Each row was made from one walk, in order. Every step used is in the known rows, and no mark comes twice. Write each row's walk.
Known rows:
u, e, l, q, g: [ -9  -6   9   4   4   0   5 -19   1  -4   8  -3  -5  -6 -15  -6  -5  -8
   6  -8   3  -3   3  -5  -4  -1   9   2 -16   3 -25  -7   7  16 -26   6
   2   6  10 -13  -8  12   5 -18  -6  13  13   1   1  -4   4]
f, x, e, l, q: [ -7  -7   6  -5  14  11   4 -14 -37  -1   3  -8  -6 -34  -5  -7  12 -11
   7  -4  12  -6   8  -8  -9   0  13   1 -14  -1 -24  -5  18  12  -7 -14
   0   2   7  -7   3   8  -1 -13  -5  10   3   0  -3  -2  11]
f, x, e, g, q: [ -5 -13   5   9  10  15  -6   0  -4 -15   7  -2  -9 -23  -9 -10   9 -12
   2 -12 -13   2   0   3 -12  -1   8   4  -9 -16 -41  -6  13  16  -5  -7
   1   4  -7  -6  12   1   3   0  -1   6   2   2   4   3  14]
u, e, l: [ -4 -12   8  13   9   7   1 -11   5   2   8  -2  -2   4 -17  -4  -2  -8
   8  -9  -1   9   7   5  -7   1   1   2  -7   2  -8 -12  11  13 -17   2
   5  10  11 -13  -6  16   4  -6 -14  11   4  13   1 -10   1]
t, u, e, l, q, g: [ -3  -7   9   6  -2   6   1 -15  -1   1   8  -6  -5  -3 -16  -7  -4  -8
  -3  -3   3  -1   4 -12 -11   0   8   7 -15   3 -23  -1   6  16 -28   4
   5   4  13 -19 -11  12   6  28  -3  13  17  -1   1 -10   3]
x, e, g, q: [ -4 -16   6  19   9   9  -7  -5   0 -16   6   0  -2  -8  -9 -11   5  -8
   8 -10 -19   5   4   4  -9  -1   2   4 -10 -20 -23 -10   6  11  -8  -2
   1   8  -3  -6  14   6   9   2  -5   8  -1   2   5   3   6]
g, t, u, e, l, q: [  0 -14   7  13   1   2   3 -14   2   3   1  -9  -2   5 -14  -7   0  -8
 -10  11 -10   9   6  -7 -11  -1   9   6 -13  -2 -16   0  12  15 -25   1
  -1   1  13 -13  -5   8   0  30   0  12   4   6  -2   8  -4]
x, e, l, q: [ -5 -11   6   3  13   5   2 -17 -28  -1   3  -5  -1 -13  -8  -7   8  -6
   7  -3   7  -4  10  -5  -4   0   6   1 -15  -6  -2  -3  12   8 -10  -6
   2   6  12  -9   5  12   9 -14  -7  12   1   0  -1  -3   2]
x, e, g, q, l: [ -8 -12   9  18   7   6  -7  -6 -32 -14   6   0   2 -15 -14 -10   7  -8
   5 -14 -21   0   2   2  -7  -3   3   6 -13 -20 -26 -11   5  14 -10  -2
  10  10  -9  -8  13   5  11 -17  -1   8  -3   5   5   4   8]
u, e, g: [ -4 -14   7  21   8   8   0  -5  26  -7   8  -1  -2   1 -14  -9  -7  -6
   7 -11   1  17  -1  11  -9  -1  -3   3  -7  -1 -28 -14   8  15 -20   8
   5   9  -2 -12  -4  11   3   5 -18   8  -2   5   7 -21   3]
l, q, g: [ -8  -9   8   7   6   4   3  -4  -8  -7   7  -3  -1  -5  -3  -6  -7  -6
   3  -5  15 -20   2 -14  -9   1   5   4 -15   7 -23  -7   7  28 -14  17
   2   4   1 -12  -1  13   3   2  -9   7  13  -9   1  -1   7]
f, x, e, l, q, g: [-10  -1   7 -14  10   7   3 -13 -40  -2   7  -7  -8 -38  -4  -8  10  -8
   3  -5  11 -16   4 -11  -8  -1  11   3 -17   1 -33  -6  12  15  -6  -6
   6   4   6  -9   3   6   3 -25  -1   9  15   1  -2   6  14]
t, l, q, g: [ -7  -8   8   5   6   5   3  10 -25 -15   6  -4  -1  -4  -4  -9  -9  -6
   1  -2  13 -22   2 -18 -10   0   3  10 -16   8 -18  -4   9  26 -13  12
   2   1  16 -12  -2  10  -2  -3  -1   9  13  -8   1  -1   5]
t, l, q: [ -4 -16   6  11   9   8   1  12 -23 -12   3  -6  -1   0  -5  -8  -8  -8
   3  -1  16 -11   5 -15 -10   1   2   7 -13   7   0  -3  13  23 -13   7
  -2   0  19 -11  -3  13  -6   3  -3   9   1  -9  -1  -6   1]
e, g, t: [ -3 -12   7  20   4   3  -1  -2  -6  -7   3  -4   1  11 -10  -9  -5  -4
  -2   3  -3   5   2   6 -11   2  -6   5  -8  -4 -22 -14  11  19  -5  18
   4   5  -2  -7   8   6   0   5  -8   6  -4  14   5   8   4]
u, e: [ -3 -16   6  21  11  12   1   5  21  -2  10   1   2   1 -12  -5  -3  -5
   4  -8   3   2   3   1  -8   1   1   1  -7   8 -18 -13   9  24 -16   3
   0   9  -1 -11  -5  17   4   9 -16  10   4   5   4 -16  -1]
l, q: [ -5 -15   7  15   8   6   2  -2  -9  -6   6  -5  -1   0  -3  -4  -5  -9
   4  -3  16  -8   5  -7 -11   3   5   1 -12   4  -7  -8  12  27 -13  10
  -1   3   3 -10  -1  12   1   9 -17   7   0  -9   1  -6   3]
f, x, e: [ -4 -11   5   6  19  19   0   7  -9  -3   7  -1  -2 -29  -1  -7  12  -5
   2  -8  16 -14   4  -2 -12   0   2   3 -10   8 -31  -8  16  23   3  -8
   3   6  -5  -6   6  11   4   7  -8   6   7   6   1  -8  10]
g, t: [ -4 -14   6  18   8   6   1   3  -9  -2   3  -2   1   7  -7  -4  -1  -7
  -4   5   0 -11   8  -2 -11   2  -3   4  -8   8 -11  -9  13  27  -2  12
   2   5  -1  -8   7  11  -1  15  -8   6   4  13   1   7   1]
x, e, l: [ -4  -9   7   7  14  10   0  -8 -26   2   4  -2  -1  -7 -14  -7   9  -6
  10  -6   9  -4  11  -1  -7  -1  -2   4 -12  -1   4 -10  11   5   0  -5
   4  10  11  -9   8  13   9  -7 -11  11   6  14   1  -3   3]
t, u: [  5 -15   7  21   2  16  -4   7  -4   1   6  -2   2   9  -6  -5   0  -6
  -6  -1  17  -4   6  -8 -19   2  -5   8  -7   9  -8  -2  10  25  -6   9
   4   5   1 -14  -2  15   2  59 -13   5  10   4   4 -12   1]
u, e, x: [ -3 -16   7  21   6   9   5   0  22  -6  12   0   1   5 -10  -7  -7  -7
   8 -10   0   7   1  -2 -10   3  15   0  -7   8  -7 -17  10  18 -13   4
  -5   5  -2 -11 -12  16   6   6 -17  11   3   7   2 -18   3]
g, e, l, q: [ -7 -13   7  15   7   7   1 -15 -29  -3   3  -6  -3   8  -4  -7   0 -10
   7  -6  -9   4  11  -4  -8  -3   6   2 -12 -10  -8  -6  17  16  -7  -1
  -2   3   7 -12   6  10 -13 -13  -5   8   0   0   1  15   2]

Which walk is each row?
[ -1  -6   9  10  -4   4   3  -4   3   4   7  -1   1   9 -18  -8  -2  -6
 -12   6 -12  -2   4  -8 -12  -2   0  10 -12   6 -31  -5   7  15 -16   8
   7   7   8 -17  -4   9   3  23   2  11  17  23   1   4   3]
q, g, t, u, e, l
[ -3 -11   7  14   1   2   3  -1  19  -4   7  -3   3  -2  -9  -8  -7 -10
 -13  10  -6 -12   0 -18 -10  -2   8   6 -14   7 -46   3   4  29 -25   8
  -1   2   2 -15  -6   9   4  41  -3  10  15   1   0  12   0]
l, q, g, t, u, e
[ -5 -14   8  22   3   8  -5   4 -33 -10   7   0   2   1 -12  -4   1  -6
   3 -12 -19 -13   6  -2 -10   1   7   5 -11  -3 -13  -9  13  28 -12   7
   6   6  -6 -11   5  11   3  -8  -8   6   3   0   2   5   5]
g, q, l
[  4 -15   7  20   0   9  -2   9  -8   1   3  -4   7  10  -6  -5   0  -6
 -15  10   2  -7   7 -10 -18   3  -3   9  -8   8 -11   0  10  26  -3  12
   3   4   1 -12   1  10  -1  53  -7   6   8  13   2   6   1]
g, t, u
[ -7  -4   9   0   2   1   3 -19 -28  -3   6  -6  -5  -1  -9  -6  -6  -8
   8  -5   7 -11   6 -13  -8   1   5   4 -15   3 -10  -5  10  19 -15  14
   8   3  10 -13  -1  10   3 -14  -4   9  12  -1  -1   2   7]
e, l, q, g
[ -8  -9   8   8   9  11  -4   1 -42 -15   7  -2  -4 -33  -8 -11  11 -11
   0 -15 -17  -3  -1   3  -9  -2  11   5 -12 -16 -44 -13  13  20  -7  -8
  10   6 -13  -7  11   2   5 -19   1   5   0   5   4   6  16]
f, x, e, g, q, l
[ -7 -13   5  10  13   0   1   4 -22 -16  -2  -9   2 -11  -8 -13   1  -8
  -2  11  -3  -1   2  -6  -7  -3   1   8 -16 -13 -23  -2   9   9  -9   0
  -3   3  16  -5   9   3  -1 -10   1  11  -4   4   2  13   2]
x, e, g, t, l, q
[ -8 -10   7  15   1   4   3  -5  -8 -13  11  -3  -3   6   0 -10 -12 -11
   6 -10  -9  -8   4 -20 -12  -2  19   2 -15  -4 -18  -7   9  22  -5   6
  -7   1  -7 -11  -1   9  -6  -6  -4   8  11  -4   2  16   9]
l, q, g, e, x
[ -7  -8   7  18   3   8  -1   2  -7 -11  14   0  -3  12  -2 -11  -6 -10
   5 -13 -14  -8   2 -13 -17  -2   8   4 -10   2 -17 -14   9  21   4   8
  -4   6  -9 -12   1  11  -5  -2 -11   6  17  12   4  12  10]
q, g, e, x
[  2 -15   7  24   2  11  -4  -1  26  -5  10  -2   0   7 -11 -11  -5  -8
  -6  -6   4  20  -2   6 -13   1  -5   9  -7  -5 -31  -4   5  18 -21   6
   8   8  -1 -16  -7  10   4  50 -10   8   5   4   7 -24   2]
t, u, e, g
[ -5  -6   6   0  14  16   2  -8 -31   4   5  -4  -6 -26  -8  -8  13  -6
   6  -8   8  -4   9  -1 -11   0   4   3 -11   3 -18  -7  16  11   3 -12
   6   7   6 -10   5  10   2  -8  -7   8   9  12   0  -4   9]
f, x, e, l
[ -8  -4   8   0   0  -2   4 -17 -34  -2   3  -7  -3   5  -8  -8  -3  -6
  -1   6  -5 -14   9 -15  -8   1   7   4 -15   0 -17  -5  12  19 -11  16
   3   3  11 -11   4   8   1 -15  -2   9  11   8  -1  20   6]
e, l, q, g, t
[ -3 -11   7  15  13  11  -2  -5   0  -7   6   0   1 -10  -9 -12   4  -7
   6  -7   9   5   5   4 -11   0  -8   4 -10  -6 -18  -6   8   9  -4   3
   3   9  -4  -8   9   9  10   3 -13   8   0   9   7  -7   6]
x, e, g
[ -5  -9   6   4  15  13   0   1 -14  -7   7  -2  -4 -25  -3 -10   8 -10
   2 -10  12   2   0   1 -13  -1  -1   3 -10  -2 -38  -9  14  15   1  -3
   7   7  -6  -7   5   6   3   0  -9   5   2   6   5 -11  13]
f, x, e, g
[ -5 -16   7  23   1  10  -6  -3   2 -17   6  -2  -6  12 -10 -10  -4  -7
   3 -11 -15   8   2   4 -11   3   2   5  -8 -15 -16 -13   9  20 -12  14
   2   5  -2  -8   8   5   3   6  -5   5  -1   0   6   0   7]
e, g, q
[ -4 -12   7   6   4   4   3 -18 -26   0   4  -7  -5   4  -8  -5  -2  -4
   9  -4  10  -1   9  -6  -9   3   6   1 -12  -1   5  -8  16  15 -13   8
   1   3  13 -11  -3  12  -2  -2 -10   9   2  -3   0   1   3]
e, l, q
[-10  -6   7   4   3  -3   8 -18  -2  -1   6  -7  -2  -3 -17  -7  -5  -4
   0   4 -11  -5   4  -9  -2  -1  10   3 -15   1 -28  -6   9  19 -25   9
   1   3  10 -11  -3   9   1 -21  -1  13   8  11  -2  19   3]
u, e, l, q, g, t
[ -6 -13   8  10  10   4   5 -19   0   0   6  -5  -7  -3 -13  -5  -3  -7
  10  -6   1   8   6   0  -4   1  10  -1 -13   0 -12 -10  13  13 -26   0
   0   4  12 -12  -9  13   1 -10 -11  13   0   0   0  -6   1]
u, e, l, q
[ -7  -4   9  10   3   6  -1 -12 -22  -3   7   0   0   9  -8 -10   0  -9
   5 -13 -12  -5   9  -6 -11  -5  -5   6 -12  -1 -12 -12  12  18   1   4
   5   9   4 -13   6  11  -9 -14  -6   6  17  18   4  16   7]
q, g, e, l
[ -6  -8   4   4  13   7   1  14 -30 -12  -1  -6  -3 -23  -6 -14   7  -7
  -6   6  -6  -2   0  -2 -13  -2  -1  10 -11  -2 -37  -6  13  13   3  -4
   3   3   8  -5   9   1  -6 -10   4   6   0  18   3   7  11]
f, x, e, g, t, l
[ -6 -15   5  13   8   2   3  12 -22 -12  -1  -8  -1   3  -6  -6  -6  -6
  -3  11   3 -13   6 -15  -9   0   5   8 -13   4 -10  -5  14  23 -11   9
  -5   0  18  -8   3   7  -8   1   2   9  -1  -1  -2  12   0]
g, t, l, q
